Each row was made from one small tree. The marks that hang from a mark follow it in brackets, in alphabetical order. Every link used is in the known rows. Write each row's tree.
Known rows
pusa{fogog{rudak{kina}}}: -2.2  -37.1  20.7  45.7  -17.2  36.1  34.4  52.8  -45.1  51.1  4.8  -50.3  -13.5  -2.6  11.8  -46.7  15.0  -17.1  -12.5  1.3  22.7
murop{deno godedu}: -17.4  -34.5  33.5  15.8  -3.7  -16.4  -1.5  52.0  -25.4  17.7  2.4  -40.8  -45.1  15.6  16.5  -21.6  40.1  -10.2  -24.2  24.0  -1.9
rudak{fogog kina murop{godedu} rolat}: 2.9  6.3  34.9  10.5  2.3  -20.4  -6.8  37.1  -36.2  8.1  10.7  -47.9  -13.3  2.8  32.6  -17.4  36.0  -5.1  -8.6  -2.2  18.9
deno{murop{godedu}}: -23.1  -28.4  14.3  19.3  7.7  -14.8  4.5  47.1  -42.9  5.9  -25.5  -34.9  -41.8  7.7  22.4  -24.1  17.0  -9.8  -19.3  24.2  6.2
deno{murop}: -1.5  -22.4  -1.6  5.1  -2.8  -11.0  -0.4  45.9  -39.8  20.5  -20.3  -34.6  -30.7  -3.6  15.0  -35.7  17.0  -22.7  -13.4  33.8  3.4
mozis{rudak{fogog kina}}: 35.4  -17.0  7.4  -0.4  -19.7  0.7  6.1  26.4  -28.9  28.0  0.5  -65.1  -13.0  25.3  -1.9  -53.2  29.6  -8.8  -14.3  18.9  15.5
rolat{rudak{fogog mozis murop{godedu}}}: -5.5  -7.4  42.2  -5.4  17.3  -23.1  23.5  39.6  -6.1  -8.7  -6.9  -38.8  -31.6  17.4  22.0  -4.4  54.6  -23.3  -41.8  -24.4  9.2
rolat{rudak{kina murop}}: 19.9  10.1  29.5  2.5  -12.2  1.2  21.4  52.3  -9.3  33.4  11.0  -32.1  -15.5  8.6  22.7  -28.7  34.9  -44.1  -25.2  3.0  12.9
rolat{rudak}: 22.3  1.8  14.4  -8.0  -17.0  -6.0  15.8  40.7  -20.6  25.4  -8.0  -38.3  -32.8  14.1  11.1  -30.9  27.6  -37.7  -25.4  17.6  21.5
fogog{rudak{mozis rolat}}: 14.8  0.8  32.6  26.4  -8.8  1.5  35.0  46.4  -61.3  33.1  -28.9  -57.2  -37.4  9.9  42.3  -31.6  11.5  -13.5  11.1  18.0  21.4
godedu{murop{deno}}: -0.7  -35.1  10.7  17.2  -19.6  -7.2  -12.0  33.5  -23.6  33.4  2.9  -52.4  -50.3  16.9  14.2  -20.2  37.4  -22.4  -20.9  37.7  -8.7
pusa{fogog{rudak{mozis}}}: -9.6  -46.7  30.5  29.3  -3.4  27.7  47.5  52.9  -43.9  35.2  -21.5  -47.1  -31.4  -1.1  13.0  -35.8  23.4  -24.2  -18.3  2.6  18.0
mozis{rudak{rolat}}: 27.1  5.5  20.8  -19.1  -25.9  -8.0  17.3  27.5  -46.4  23.4  -22.7  -51.3  -37.1  27.9  10.4  -43.4  14.6  -15.4  0.7  53.0  41.8
rudak{kina}: 23.4  -14.9  14.8  16.8  -15.3  8.2  3.7  48.4  -33.3  42.2  -7.9  -48.9  -20.3  4.2  21.1  -46.4  19.2  -34.8  -8.0  22.8  5.2
pusa{fogog{rudak} mozis}: -26.4  -41.0  6.7  28.0  -9.0  17.9  27.3  67.8  -55.2  44.9  5.7  -27.3  -6.3  4.1  -10.8  -34.3  27.6  -29.5  1.0  21.0  27.2
fogog{rudak{kina mozis murop}}: 5.7  -22.8  41.0  33.5  6.2  13.0  40.1  72.5  -33.4  41.3  -1.6  -39.9  -16.1  -2.9  43.7  -33.6  22.8  -30.4  -3.6  -2.0  -4.9
pusa{fogog{rudak{murop{deno}}}}: -34.2  -56.1  32.0  10.0  -5.5  7.8  24.9  71.1  -21.4  35.4  38.4  -21.5  -16.5  -17.3  5.6  -22.0  45.9  -12.6  -25.9  10.2  8.2
fogog{rudak{kina mozis murop rolat}}: 12.9  7.3  47.6  37.3  -2.4  9.7  39.8  58.6  -49.6  41.0  -11.2  -50.3  -19.5  3.6  54.8  -28.2  16.8  -19.1  10.9  3.6  12.5
fogog{rudak}: 5.7  -32.9  11.6  8.2  -4.2  -1.4  14.8  63.0  -45.6  37.4  5.6  -35.3  -22.8  -7.7  24.2  -39.1  13.8  -21.9  0.0  26.6  14.1
fogog{rudak{murop}}: -7.1  -34.7  19.6  -10.9  5.6  -9.2  15.2  77.3  -32.5  28.5  23.5  -14.8  -13.3  -20.5  27.4  -29.0  22.5  -29.4  -4.0  24.3  10.5
mozis{rudak{fogog kina murop{godedu}}}: 3.2  -24.9  32.9  -4.6  4.1  -12.6  9.9  41.4  -19.5  6.3  13.7  -44.4  -14.3  21.2  8.2  -32.9  39.6  -4.6  -23.2  6.4  13.9
rudak{kina mozis murop}: 13.3  -16.3  39.6  12.4  1.6  8.6  23.7  60.0  -20.7  31.9  -15.7  -39.3  -20.7  -1.0  32.9  -33.7  32.1  -46.7  -13.6  7.5  -9.9

Which tree is each row?
28.4  0.9  15.6  -2.1  -5.5  -10.1  19.6  25.7  -15.3  14.6  -20.9  -59.2  -30.2  19.7  9.9  -26.0  46.3  -26.4  -32.7  -11.2  10.8 -> rolat{rudak{fogog mozis}}
-1.4  8.1  48.0  17.6  -2.6  -6.7  8.4  50.6  -41.3  19.7  -3.7  -37.9  -26.1  8.0  41.7  -19.7  21.7  -20.8  -3.8  14.5  20.3 -> rudak{kina murop{godedu} rolat}
39.5  10.4  21.9  28.3  -12.4  4.5  24.2  22.9  -16.1  28.9  -21.3  -74.4  -23.0  27.9  17.5  -33.1  41.7  -22.6  -29.8  -24.6  5.7 -> rolat{rudak{fogog kina mozis}}
7.3  -22.9  36.2  -0.1  -16.6  -1.7  18.5  55.7  -11.0  36.4  20.8  -40.9  -22.3  24.2  7.6  -39.6  44.2  -15.2  -20.4  29.6  0.3 -> mozis{rudak{kina murop{deno}}}
-1.7  -1.9  33.0  -13.7  -14.2  -23.6  -4.9  53.5  -26.1  26.0  15.6  -30.8  -26.6  -3.0  24.3  -16.6  44.5  -19.8  -9.3  35.5  8.5 -> rudak{murop{deno} rolat}
-8.6  -4.3  54.6  1.9  12.6  -10.7  37.7  53.9  -10.2  1.9  -20.5  -27.6  -45.6  22.6  31.4  -7.9  42.8  -38.3  -36.6  -7.0  10.3 -> rolat{rudak{mozis murop{godedu}}}
37.9  16.1  27.0  10.3  -32.9  8.3  21.7  25.5  -48.3  38.6  -21.6  -63.5  -29.5  36.0  17.2  -50.7  10.2  -13.5  3.7  41.1  36.2 -> mozis{rudak{kina rolat}}
18.7  -16.9  28.6  -11.0  -12.5  4.0  22.8  54.0  -20.0  31.1  5.8  -34.9  -16.4  16.1  10.5  -46.3  26.4  -32.5  -13.9  33.1  15.1 -> mozis{rudak{kina murop}}
-10.4  -9.5  34.0  7.0  -8.9  -19.0  11.1  66.0  -39.3  35.3  30.3  -30.6  -23.4  -6.4  33.6  -18.5  35.5  -2.4  2.5  26.6  13.7 -> fogog{rudak{murop{deno} rolat}}
-12.7  -26.6  53.3  15.8  -5.1  -6.7  20.9  55.9  -13.3  22.2  15.6  -40.2  -33.0  35.4  16.0  -29.3  44.7  -4.1  -24.8  20.5  3.0 -> mozis{rudak{kina murop{deno godedu}}}
27.5  4.1  18.6  -1.3  -8.8  -15.0  3.2  21.2  -41.9  14.5  -29.5  -66.1  -28.8  7.2  23.6  -26.9  34.1  -15.6  -5.7  11.0  16.2 -> rudak{fogog mozis rolat}
-1.0  -23.6  15.6  26.7  -26.2  32.6  34.7  43.8  -42.0  47.4  -13.2  -46.6  -9.9  40.9  -28.3  -52.4  31.1  -32.2  -7.5  29.6  31.1 -> pusa{fogog mozis{rudak{kina}}}
22.9  10.9  43.7  17.3  -4.2  8.5  40.9  50.2  -8.3  32.3  -16.2  -43.0  -26.1  18.7  30.4  -26.2  37.1  -46.7  -28.0  -11.2  3.8 -> rolat{rudak{kina mozis murop}}
-39.8  -44.3  16.1  8.8  2.0  10.5  28.3  81.5  -42.4  36.9  23.0  -6.3  3.6  -9.9  -6.8  -25.2  37.0  -38.4  -2.8  18.2  23.0 -> pusa{fogog{rudak{murop}} mozis}
34.5  13.9  34.2  35.0  -16.3  16.3  39.9  36.0  -20.9  39.0  -33.9  -63.1  -36.0  32.7  27.3  -36.1  28.9  -38.9  -24.3  -8.2  7.9 -> rolat{rudak{kina mozis}}
25.4  12.5  33.4  9.2  -2.1  -9.0  7.9  34.2  -30.5  20.7  -12.0  -59.2  -11.1  2.0  33.1  -24.5  40.8  -20.5  -5.5  -5.1  5.0 -> rudak{fogog kina mozis murop rolat}
27.0  8.0  31.4  9.3  -0.2  -2.8  24.4  36.6  -3.9  21.8  -2.3  -52.8  -14.0  15.3  21.8  -22.5  51.7  -31.5  -32.7  -27.8  0.1 -> rolat{rudak{fogog kina mozis murop}}
15.4  2.3  28.9  -20.5  3.5  -22.8  3.2  36.2  -29.1  7.6  -11.8  -46.7  -19.6  -7.2  26.9  -17.2  44.6  -23.4  -9.9  7.7  11.4 -> rudak{fogog mozis murop rolat}
32.3  3.2  8.9  -26.0  -22.6  -19.0  1.8  15.1  -42.4  12.5  -8.7  -61.4  -23.1  22.2  0.2  -41.8  28.4  0.2  -4.1  36.2  37.8 -> mozis{rudak{fogog rolat}}
3.7  -10.1  20.7  0.7  -10.2  1.0  21.4  66.3  -30.9  40.1  7.1  -25.5  -2.3  29.9  -3.6  -43.4  34.6  -40.7  3.3  37.7  13.6 -> pusa{mozis{rudak{kina murop}}}
12.3  -31.9  11.3  -49.2  -0.5  -22.7  3.2  42.3  -15.0  5.5  19.1  -31.4  -9.5  3.2  -6.5  -36.1  42.9  -19.7  -22.0  29.0  16.8 -> mozis{rudak{fogog murop}}
17.7  12.6  31.9  3.5  -12.6  -3.3  5.2  49.6  -37.9  34.4  1.0  -39.1  -14.2  -4.3  34.5  -31.5  22.5  -33.4  3.0  23.2  17.4 -> rudak{kina murop rolat}
29.8  11.5  23.0  -15.1  -15.8  -11.3  7.2  26.5  -31.8  20.4  8.3  -54.7  -7.2  17.6  11.7  -37.9  33.6  -5.4  -4.7  19.5  29.1 -> mozis{rudak{fogog kina murop rolat}}
-6.5  -21.1  14.8  -30.4  -3.5  -13.7  16.3  67.4  -30.0  26.1  6.8  -11.9  -8.4  22.1  -12.7  -34.4  38.8  -44.3  0.0  51.3  18.3 -> pusa{mozis{rudak{murop}}}
18.5  -18.4  28.4  5.1  5.9  -4.5  7.0  47.1  -15.7  22.1  -2.1  -49.4  -7.2  -4.3  24.0  -30.8  45.5  -31.0  -19.7  -9.4  -12.2 -> rudak{fogog kina mozis murop}
9.6  -21.1  -5.9  -17.5  -9.9  -17.8  0.2  40.9  -38.3  23.0  0.7  -42.7  -6.5  32.1  -25.6  -42.6  41.0  -20.5  -0.9  38.4  20.8 -> pusa{mozis{rudak{fogog}}}
9.1  9.4  38.1  16.5  -18.9  -9.3  1.0  50.3  -27.7  41.8  16.9  -44.6  -19.5  4.5  32.2  -25.0  40.7  -15.5  -5.2  23.0  2.6 -> rudak{kina murop{deno} rolat}
-25.1  -39.9  31.7  -11.3  11.4  -35.8  -17.6  54.0  -8.6  0.3  33.0  -29.1  -21.3  -2.0  11.6  -9.4  63.1  -3.3  -33.3  4.5  -9.0 -> rudak{fogog murop{deno godedu}}
